What can hang from each mark
j165: j525
j750: j111 j525 j621 j639
j134: j639
j639: j134 j750
j111: j750
j27: j525
j525: j165 j750

Every row comes from one small tree of marks. The marks that hang from a mark follow it in brackets, in the order of their numbers. Every link used is in the known rows. Which tree was each row made from?
(in the rows, 128 means zero)
Known rows
j525{j750{j621 j639{j134}}}: [122  91  98 106 111 150  99 146 134 144 134 143 115 132 130 114 154 126]
j639{j134 j750}: [ 99 122  73 139 148 177 132 146 136 128  83 102  98 103  68 158 237  90]
j134{j639{j750{j525}}}: [111 119 133 141 122 145 140 144 105 134 114 106 100 141  86 136 229 145]
j27{j525{j750}}: [161 121 133 148 160 145 175 139  60 154 115 119 135 166  85 157 120 115]
j27{j525}: [155 121 145 159 180 162 169 117  74 135 116 137 116 159  54 161 134 115]
j27{j525{j750{j639}}}: [146 117 131 112 161 156 155 118  66 149 107 126 132 167 100 147 143 111]
j750{j525 j621 j639}: [120 101 158  88 123 143  73 100 191 120 154 179 103 119 146  97 103 182]
j27{j525{j165}}: [154 132 132 176 188 138 181 111  81 120 142 134 141 154  81 146 137  92]
j165{j525{j750{j621}}}: [118 150 142 154 138 130 133 141  76 130 136 107 125 163 151 150  85 136]
j525{j165 j750{j621}}: [143 104 109 182 128 105 148 166 127 135 200 128 157 140 155  97 119 117]
j639{j750}: [ 98 114 109 152 157 170 145 147 119 128 124  93 111 128  80 139 224 114]
j134{j639{j750{j111 j525{j165}}}}: [114 139 138 143 113 101 147 140 126 116 122 103 120 116 111 130 185 137]
j750{j111 j525{j165} j639{j134}}: [129 149 116  85 124 103  95  94 202  95 120 144 131  80 143 124  92  92]
j27{j525{j165 j750{j111 j621 j639}}}: [146 135 139 116 142  90 153 113 112 127 135 143 157 125 155 120  67 130]
j134{j639}: [136  94 135 179 131 159 148 150  68 130 149 125  97 175  42 137 226 117]
j111{j750{j525 j621 j639{j134}}}: [137 123 142  80  77 161  85 106 150 155  99 151 139 137 165  99 123 156]

Which tree is each row?
[108 154 104 117 109  89 110 130 223 109  97 131 123  37 156 130  97 148]	j639{j134 j750{j111 j525{j165} j621}}
[106 157 149 106 124 109 114 121  97 116 120 111 125 143 172 142  63 139]	j165{j525{j750{j111 j621 j639}}}
[111 132 147 141  99  88 134 140 149 117 132 124 115 100 132 116 153 173]	j134{j639{j750{j111 j525{j165} j621}}}
[107 144 112 103 102 107  99 132 218 119  76 134 103  43 134 142  94 167]	j639{j134 j750{j111 j525 j621}}
[124 105  85 127 122 122 114 139 144 128 166 140 146 125 165  95 155  96]	j525{j165 j750{j621 j639{j134}}}
[108 170 121 100 133 125 120 121  82 116  91  93 124 143 144 166 103  89]	j165{j525{j750{j111 j639{j134}}}}
[149 146 111 112 151 107 161 112  98 128 105 125 155 126 127 144 106  81]	j27{j525{j165 j750{j111 j639{j134}}}}
[157 121 167 136  81 145 117 131 132 162 134 138 150 152 155 101  86 177]	j111{j750{j525 j621}}
[125 127 142  66  94 103  59  98 230 109 106 181 101  64 149 116  43 171]	j750{j111 j525 j621 j639{j134}}
[156 130 158 150  88 126 127 127 137 151 153 135 169 148 177  88  86 158]	j111{j750{j525{j165} j621}}
[104 154 129 118 153 151 128 122  57 125 120  92 125 180 141 154 139  96]	j165{j525{j750{j639}}}
[119 112 145 106 132 121  87  95 199 106 180 175 127 114 173  80 104 158]	j750{j525{j165} j621 j639}
[150 128 108 174 128  83 163 165 117 126 178  98 168 128 138 120  99  80]	j525{j165 j750{j111}}
